Each row comes from the steps of one path. Every step used is in the known rows, and no mark comes twice. Write the path behind each row, first mark first.
(in the rows, 128 means zero)
Known rows:
f j v l: [149  77 139 177 170 176  99 145 165  97 117 142  98 168  98  53 106 109
 103 132 116 120  97 109 126 118 111  84  84 137 129 137 152 141 163  84
 119 140 173 140 107]
u r: [138 104 160 127 115 121 123 132 121 141 129 111 125 107 142 129  89 139
 172 141 112 149 154 139 130  68 137 107 140 146 133 155 100  71  82 154
 113  71 125 108 112]
g z: [127 143 136 139 141 156 137 145 114 117 108 124 116 135 127 148 124 146
 154 156  90 129 156 127 146 114 124 171 101 100 160 130 156  92  78 147
 104 110 116 130 128]
l a: [ 98  83 156 176 130  90 117 143 143 128 144 121 117 102 178 120 133 144
 160  94 101 180 126 119 126 108 121 173 131 137 154 108 117  81 102 140
 117  81 145 159 111]
m t: [149 101 183 127 142 102 143 107 132  99 137 121 153 119 150 122 161 130
 163 108 101 139 154 162 104 104 114 173  99 163 108 121 106 111  98 111
 123 157 121 136 111]
j v l: [140 112 138 196 145 153 109 146 172 101  80 133  96 201  93 125 108 126
 116 156 134 119  92 160 134 120 128 105 111 139 150 132 152 104 171  85
 129 127 158 171 114]
j f: [143 121 140 150 120 121 156 112 124 113 146 135 137 196 140 195 121 158
 131 128 132 149 136 135 131 102  99 116  71 121 155 103 124 144 112 108
 133 127 148 126 147]
c z: [147 143 139 143 130 129 126 141 114 145 108 101 132 103  87 205 112 123
 151 118 138 139 141 129 131  96 149 159  81 112 137 115 128 100  94 135
  91 134 126 119  95]
z f j v l: [157  69 140 150 136 176 109 153 148  95  98 146  87 211 121  54 146 125
  65 124 115  94  92 108 117 118 121  58 136 147 116 156 173 156 206  86
 134 122 179 149  98]
l v: [127 117 149 162 138 132 120 145 134  91 141 158 109  87 138 149 133 127
 124 123 121 154 128 136 153 127 106 119 127 152 144 152 124 129 123 136
 159  99 142 110 128]
a l v: [122 113 156 170 153 162 156 188 141 102 150 162 116 116 138 163 134 108
 128 132 123 143 131 163 144 161 117 125 135 141 163 145 112 120 149 118
 198  76 101 102 110]
u z y: [114 146 127 102  76 131 139  95  98 158 115 111 133  57 111 119 130 126
 157 165 161 131 151 103 109 146 126 161 171 124 118 100 128  81 115 136
  90 151  75 128 120]
s z u: [134 145  97 126 156 150 138 108 146 158  97 131 200 132 114 120 129 159
 142  89 129 119 113 176 156 133 161 132 160 105 110  84 150 117 113 205
  88  97 119  82 174]
s z f j v l: [132  85 103 141 179 181 115 146 155 116  84 140 140 238  97  33 142 122
  43 106 113  79  92 116 127 110 157  38 138 118  93 135 183 191 214 118
 111  98 178 135 148]
n s z y: [ 62 171  91  77 146 118 163  81 117 182  72 111 179  79 134 105 145 160
 167 129 138 117 122 124 127  84 157  75 235 103 125  79 156 123  89 183
  88 139  98  50 168]
l v j: [ 90  98 122 180 125 141 132 145 149  86 159 164  85 108  98 101 115 136
 112 143 135 172 128 128 127 135 130 149 111 139 116 163 126 170 149 120
 175 115 148 138 151]
v l: [146 109 156 174 135 143 143 137 152 122 112 131 117 163 105 115 103 126
 128 117 124 123 130 129 135 103 133 123 151 172 138 135 138  93 134 143
 122 107 153 153 110]
v j f z y: [ 71 151  93  98  88  86 176  91 133 131 164 125 131 128 126 104 135 130
 113 138 174 144 128 118 117 158 120 106 103 106 125 108 112 212 150  85
 150 176 131 159 162]
v l a: [120  73 176 190 124 114 118 143 170 130 138 131 105 144 140  84 116 131
 113  90 104 153 116 115 121 112 132 145 155 165 146 124 145  66 140 133
 121  69 169 192 100]
y z u: [147 157 130 151 142 150 106 117 128 149  80 116 209 119 135 148 121 159
 187 123 134 123 108 172 175 141 157 155 149 150 120 116 158  53  73 180
  77 118 115 118 163]
j f z: [114 147 118 133 140  85 141 121 125 123 155 123 128 168 168 178 123 109
 121 106 132 131 138 121 155 134  85  88  50 110 156 103  92 166 125 115
 141 132 155 134 137]
f j v: [125  96 114 164 165 158  97 150 140  96 122 136 112 124 140  90 117 122
 150 132 112 141 104 112 121 119  98 113  70 112 139 118 129 148 126  82
 108 147 153 108 123]
y z s n: [111 158 107 110 162 116 102 140 120 136  81 103 208 104 170  97 149 162
 179 104 120 112 114 113 131 149 171 170 167 176 155 135 117 109  79 133
  84 132 153  76 168]
u z m: [143 160 128 123  85 145 110 119 102 155 131 115 106  91 102 175 119 120
 109 141 146 142 163  98 124 119 123 177 149 120  87 139 123  81 130 148
 109 136  93 155 123]
f z: [103 151 112 141 162  88 125 139 132 131 132 109 128  93 157 128 125  89
 154  98 121 128 140 112 159 136 101 117 114 130 145 115  82 122 110 156
 123 128 133 120 113]
a l v j f z: [ 69 124 107 163 148 132 175 173 156  98 205 164  87 180 113 153 112  87
  63 127 143 142 131 138 135 192 107 101  51  92 145 144  95 220 207  60
 238 108 139 144 151]
t m z: [111 158 178 125 163 111 116 121 104 107 156 110 114 127 108 205 120 114
 170 150 101 138 130 143 104  86  90 144  51 162 130 129 124  60  77 105
 125 188 127 148 110]
m z f j v l a: [140  68 179 151 135 137  47 160 143  89 148 112  73 165 129  92 150 111
  54 129 103 120  85  82 108 125 115 105  88 126 109 177 196 105 196  64
 124 108 185 194  60]
l v j f z: [ 70 129  99 160 130  99 137 135 151  91 200 159  84 155 118 128 113 106
  61 120 144 153 125 112 151 166  98  93  37 103 128 153 112 233 185  81
 198 127 169 152 167]
r u z: [157 137 106 165 149 118 137 105  94 164 126 120 135  93 130 153  76 105
 155 168 124 104 156 131 122 165 115 167 157 144 121  63 105  91  92 166
 128 122  83 142 114]
z g: [160 147 133 113 102 113 128 130 142 132 125 141 111  85 135 119 128 129
 177 124 137 140 122 127 135 110 138 154 200 131 170 149 124 115 107 158
 133 162  87 127 111]
r u z g: [184 164  94 115 106 105 125 101 108 173 133 139 108  52 121 126  80  94
 161 173 140 109 138 129 125 182 141 175 231 136 147  98 114 106 107 178
 142 168  40 144 100]
a l v j: [ 82  97 128 178 138 167 169 188 157  99 166 169  94 134  89 113 112 115
 116 147 133 156 133 154 114 164 138 161 123 127 141 162 107 159 177  99
 220  95 115 127 140]
z f j v: [137  80 126 129 141 158 102 153 122  96 100 141 107 171 165  91 169 138
 108 133 113 115 101 112 116 115 103  90 110 120 126 135 147 161 165  92
 127 133 155 116 110]
c z u: [181 153 136 116 106 154 115 124 127 162 100 114 148  87  81 202 117 143
 140 103 151 128 109 166 143 131 160 161 102  97 131 103 149  84 102 159
  77 136 118 100  97]
g z s: [162 151 133  88 102 121 141 158 109 127  84 124 110 101 129 113 160 147
 141 140 100 114 139 120 110 124 143 176 139  72 183 148 158 108  78 149
 125 134 124 124 135]

Which path is each row?
[140  99 139 172 168 176  83 157 135 105  69 127 144 224 122  63 140 125
  93 137 115  85  93 118 149 120 150  66 128 164  92 171 189 132 180  90
 100 114 176 172 130] : y z f j v l
[101 100 124 173 106 137 152 127 147  79 191 172  89 173 101 150 110 157
  74 144 145 178 121 137 124 128 113 119  45 117 129 163 135 207 163  74
 197 118 164 144 177] : l v j f
[133 113 132 124  93 131 124 126  90 138 111 112 107 159 127 148 142 133
 115 142 132 100 152  89 107 119 123 150 164 132 108 138 125 101 163 150
 106 105 101 140 108] : u z f
[148 141 157 108 117 121 113 136  89 107 133  96 123 142 140 214 166 136
 130 147 133 114 145 117 134  97 116 143 133 136 121 164 139  94 115 142
 126 128 120 131  85] : m z f
[104 103 113 167 103 128 174 116 144 108 169 140 120 217 103 145 105 162
 117 145 145 165 136 133 106 107 118 147  60 109 129 117 121 191 141  92
 154 140 156 154 168] : v j f
[135 183 133 148 129 131 107 131 112 147 101 112 179 113 139 187 136 147
 156 123 132 156 151 145 168 108 154 154 155 162  90 152 153  73  74 155
 102 125 118 169 160] : y z m
[152 154 115 104  77 124 105 118 121 150 134 122  98  78 102 124 105 100
 161 156 147 131 145  94 118 139 140 180 187 111 149 153 117  96 129 154
 107 164  58 133 108] : u z g
[129 165  86 104 139 113 140 124 147 149 111 138 164 119 107  95 127 122
 161 108 135 135 125 133 148 105 175 131 210 103 148 133 140 145 117 194
 118 138  88 111 150] : s z g
[164  98  90 135 149 153 100 126  89 135 105 143 103 142 150  97 115 105
  98 178 116  76 118 111 103 178 104 113 140 123  97  88 134 154 165 111
 137 137 111 142  99] : r u z f j v
[ 78 135  95 101 161 122 148 116 110 167  73 114 150 176 151 128 160 161
 125 104 110  93 126 115 130  61 161  68 220 101 109 116 138 137 138 201
 106  93 131  57 153] : n s z f
[115 117 112  99  81 116 130 105 157 157 169 122 116 165 114 104  78 134
  97 130 149 132 121 153 137 138 140  88  83  89 107 141 102 160 150 127
 136 103 148 136 154] : v j f z u r
[141 122 117  97 131 152 120 108 145 180  98 117 190 123 115 105  91 158
 145 108 120 118 125 176 155  96 180  93 169 109 104 119 136  83  99 213
  79  47 114  75 166] : s z u r
[109 180 182  68 121 107 134  86  98 123 139 112 135  68 112 178 153 125
 183 160 131 135 120 148  94 108 105 135 105 173 128 110 153  64  69  92
 120 220  96 149 110] : t m z y
[148 165 156  76 129  77 115 111 133 121 153 111 136  80 159 137 185  87
 105  77 115 131 161 145 136 141 110 151 111 146  69 138  91 132 123 115
 130 177 121 173 109] : f z m t
[110 156  94  62 137  75 127 121 134 127 149 116 147 132 187 118 157 128
  95  76 131 101 108  97 122 179 112 114  99 125 177 109  82 200 139  91
 133 150 177  78 147] : j f z s n
[169 133 180  86 104 111 130  96 132 116 145 122 142 104 138 154 184 135
 122 102 119 152 160 164 114 102 120 179 131 163  72 141 110 114 101 114
 127 170 118 159 113] : z m t
[ 67 146 115 110 102 125 192 139 145 111 194 167 107 119 113 127 152 102
  75 147 174 140 119 145 126 217 118  89 108 100 142 136 118 224 202  51
 229 136 107 141 151] : a l v j f z y
[122 149 134  81  95  78 148  89 143 110 199 127 115 169 117 137 165 110
  54 101 142 155 159 143 103 137 116 149  42 116  56 142  97 218 164  54
 167 199 153 207 146] : v j f z m t
[133 178 108  96 126  77 113 139 146 137 137 126 107  62 148 100 131  79
 164 109 136 124 123 106 158 142 127 124 191 119 171 145 102 137 119 164
 142 173  86 134 105] : f z g
[146  76 138 108 129 141 138 141 104 115 134 135 126 130 174  73 166 136
 122  91 105 120 141  79 118  97 115 103 150 147 114 134 126 157 127 146
 126 115 149 100 108] : z f j
[170 109 157  97  87 150 106 112 141 157 111 126 142  94 139 124 100 162
 164 132 124 132 123 169 143 102 146 115 156 132 127 140 116  49  89 180
  96  73 110  92 116] : z u r
[171  92 107 113 135 140 134 115  70 157 139 137 125 103 163  82 117 104
 111 136 107  85 158  75 102 162 111 124 178 148  89  85 116 146 122 168
 135 116 104 128  98] : r u z f j
[ 68 150  89 130 190 118 141 110 125 167  90 108 155 138 126 126 116 144
 160 110 106 123 130 124 140  62 144  84 179  92 124  93 129 115  96 193
  95 108 130  45 165] : n s z
[122 111 123 156 170 158  78 155 108 106  76 120 165 190 162 101 154 139
 140 145 112 111 100 120 148 123 134  92 109 139 103 151 166 135 138  99
  95 128 150 136 145] : y z f j v
[109 169 117  81 101  80 165  92 117 135 141 123 151 109 167 155 158 123
 126 122 160 129 123 125 141 156  97  75 111 114 150  89 113 168 122 100
 133 165 124 133 134] : j f z y
[189 143 174  88 101 145  77 111 117 145 135  91 137  71 113 185  94 141
 157 159 127 125 133 163 146 105 137 131 124 122 123 169 135  21  71 167
  87  94 103  96  91] : m z u r
[115 134  98  86 115 126 103 124 111 146 118 104 131  78 130  83 129 134
 126 124 129 102 132  75  90 163 140 194 158 135 147 121  98 119 130 129
  84 138 131  66 130] : u z s n
[ 97  92 129 180 124 162 187 163 153  89 195 179  99 203  95 167 114 140
  83 151 145 163 130 161 112 166 125 128  53 105 147 147 117 199 192  59
 236 101 131 138 154] : a l v j f
[148 156 106 110 100 112 157  81  86 177 104 124 152  38 131 130 102 125
 162 186 154 107 145 137 105 188 128 156 215 153 121  48 123  98  92 154
 121 156  56 139 113] : r u z y
[148 153 110  74 121 121 113 141 122 152 105  98 151  71 112 146 139 145
 132  95 138 115 111 110 103 139 178 178 121 132 164 122 118 143 101 118
  85 147 154  60 112] : c z s n
